Each row comes from the steps of one walk. Every step used is in the known rows, and no mark comes twice. Write the walk behind each row, first mark first.
Known rows
rolav-nadiv-pato: [ -2   8   9   0  -8   3  -5 -30   6   9   7 -28  29 -17  -6 -21   6  -7
  -4]
nadiv-pato-toso: [ 19   1  19  13  -7  11  -8 -57  12  15  12 -18  21 -15 -11 -34   4   1
  -3]
nadiv-rolav-talu: [  2  19   7  -4 -15 -10 -11 -44  19  -4   3  -7  29 -34 -21 -12   5   5
   6]
nadiv-rolav: [  4   5  13   4 -12  -7  -1 -44  14   5   0  -8  35 -27 -17 -17   6   5
   1]
toso-rolav-talu: [ -7  10  -2 -12  -3   6  -9 -32   8  14   4  -5  32 -37 -24  -5  14  17
  -4]
nadiv-pato-gafaz-rolav: [ -6  22  20   9  -8  -1  -1 -34   1 -10  21 -21  10 -20  -8 -18  -5 -10
  29]
toso-rolav-nadiv: [-14  -7   1  -6   0   5   0 -18   5  22  -4 -26  41 -23 -16  -6  17  15
 -15]
gafaz-rolav: [ -3   7   6   3  -6   7   1 -27   3   9  16  -8  27 -30 -28 -15   1   2
  17]
nuvu-nadiv-rolav: [ -8  -2  11  -7 -13 -13   5 -31  18  11   7  -1  42 -32 -11 -19  16   0
  -1]
pato-gafaz: [-14   7   6   8  -6  -2   6 -32  -2   0   9 -23  32 -20  -8 -17   3  12
   3]
nuvu-nadiv: [-14  -4   0  -9  -7   1   8 -20   8  21  15  -3  45 -31 -14 -20  17   5
  -7]
nadiv-rolav-talu-pato: [  0  25   8   1 -30 -10 -14 -34  35 -12   5  -1  25 -32 -20 -16   4  -1
   8]
pato-toso-rolav-talu: [  1   2   7   0  -3  10 -13 -46  16  19   2 -12  27 -29 -24 -13  13  21
  -8]
pato-toso-rolav-nadiv-vive: [-15 -20  24   0   8   4  -2 -30   7  28  -8 -47  34  -8  -5 -16  16  27
 -21]
talu-pato-gafaz-rolav-nadiv-vive: [-38  13  22   6 -15 -12   2   1  11 -15  11 -49  21  -9  -2 -13  -2   3
  18]
gafaz-pato: [ 12   0   0  -2  -2  15   5 -34   5  13  15 -19  43 -16 -17 -25  11  -4
   1]
nuvu-nadiv-pato: [ -3   5  10  -9  -7   1   1 -29   9  16  19  -2  32 -28  -3 -26  14  -9
  -2]
pato-gafaz-rolav-toso: [ -9  13   0   5   1   6  -1 -30   4  -2  17  -9  18 -21 -21 -13  -5   7
  32]
talu-rolav: [ -5  14   6   2  -7   6   2 -32  19  -4   8 -13  26 -34 -27 -21  12   3
   7]
toso-rolav-nadiv-vive: [-25 -10  15 -12   7   1   2 -15   0  24  -5 -39  39 -16  -4  -8  16  24
 -17]
gafaz-pato-toso-rolav-nadiv-vive: [ -3 -20  23  -4  11  13   0 -30   9  26  -2 -55  41   4  -4 -22  22  13
 -15]
rolav-toso: [  5   3  -9  -3   0  16  -4 -38   8  19  10   1  33 -25 -23 -21   3  12
   2]

Write each row's walk
[  3  13   4  10 -24   7 -14 -38  31   1  11 -10  24 -23 -22 -27   4   8
  -1] | rolav-talu-pato-toso
[  4  -8  13  12 -15  13  -3 -36  27  22   2 -10  31 -17 -19 -23  12  14
 -12] | talu-pato-toso-rolav
[-19  26   6   2  -9  -5  -6 -26   3 -16  18 -19  16 -32 -21  -6  -3   4
  30] | pato-gafaz-rolav-talu
[ -8  18  -1  -7 -18   5 -11 -20  25   6   6  -1  28 -34 -23 -10  12  11
  -3] | toso-rolav-talu-pato
[ -6 -11  11  10 -14   8  -5 -23  29  17  -4 -29  34 -12 -16 -19  15  12
 -16] | talu-pato-toso-rolav-nadiv
[ -8  27   0   0 -25   3 -12 -17  24 -10  21  -2  18 -36 -32 -14  -2  -4
  24] | gafaz-rolav-talu-pato
[  7  -1  16  11  -7   7  -9 -45  14  12   5 -36  25  -9  -5 -30   7  -2
  -8] | rolav-nadiv-pato-toso
[-14   5   3   2  -6   3   0 -15   5   6  11 -28  31 -25 -26 -11   3  -1
  13] | gafaz-rolav-nadiv
[ -5   3  11  -6  -1   6  -4 -27   7  18   0 -25  30 -19  -7 -13  15  -1
  -8] | toso-rolav-nadiv-pato
[  2  18  10  11 -25   7 -16 -32  33  -6  18  -8  13 -28 -31 -22  -2   0
  20] | gafaz-rolav-talu-pato-toso
[ -6  21  13   1  -8   2  -5 -27  22 -11   6 -31  18 -25 -13 -21  12 -15
   9] | talu-rolav-nadiv-pato
[ -2   9  16   2 -30 -13 -12 -36  47  -4   9  -2  28 -28 -14 -26  14  -1
   3] | nuvu-nadiv-rolav-talu-pato-toso
[  9  15  17  14 -30  -6 -18 -48  44  -8   3  -9  22 -24 -20 -24   5   4
   4] | nadiv-rolav-talu-pato-toso
[-11  19   0   9 -15   6  -3 -19  21  -9  18  -4  16 -19 -20 -19  -6   0
  34] | talu-pato-gafaz-rolav-toso
[-22  -5  12  -7   0  -2   1 -18  -2  14   1 -43  39 -15  -4 -17   8  16
 -13] | rolav-nadiv-vive
[-15  14  13   7  -8  -5  -2 -29   2  -7   7 -42  24 -11   6 -19   4  -4
   3] | rolav-nadiv-pato-gafaz
[-17   8  16   0  -1  -3  -1 -26   2   3   1 -38  24 -12   4  -9  12   1
  -1] | toso-rolav-nadiv-pato-gafaz
[-16  18  12  13 -21  -3   3 -15  16 -14  18 -16  19 -21 -16 -17  -3  -3
  26] | talu-pato-gafaz-rolav
[-15  13   4   1  -6   2   1 -19  21  -6   2 -31  30 -29 -23 -16  15   0
   4] | talu-rolav-nadiv
[ 14   0   6  -4   2  19 -11 -46  18  16   8 -20  32 -16 -22 -19  18   6
  -1] | gafaz-pato-toso-rolav-talu
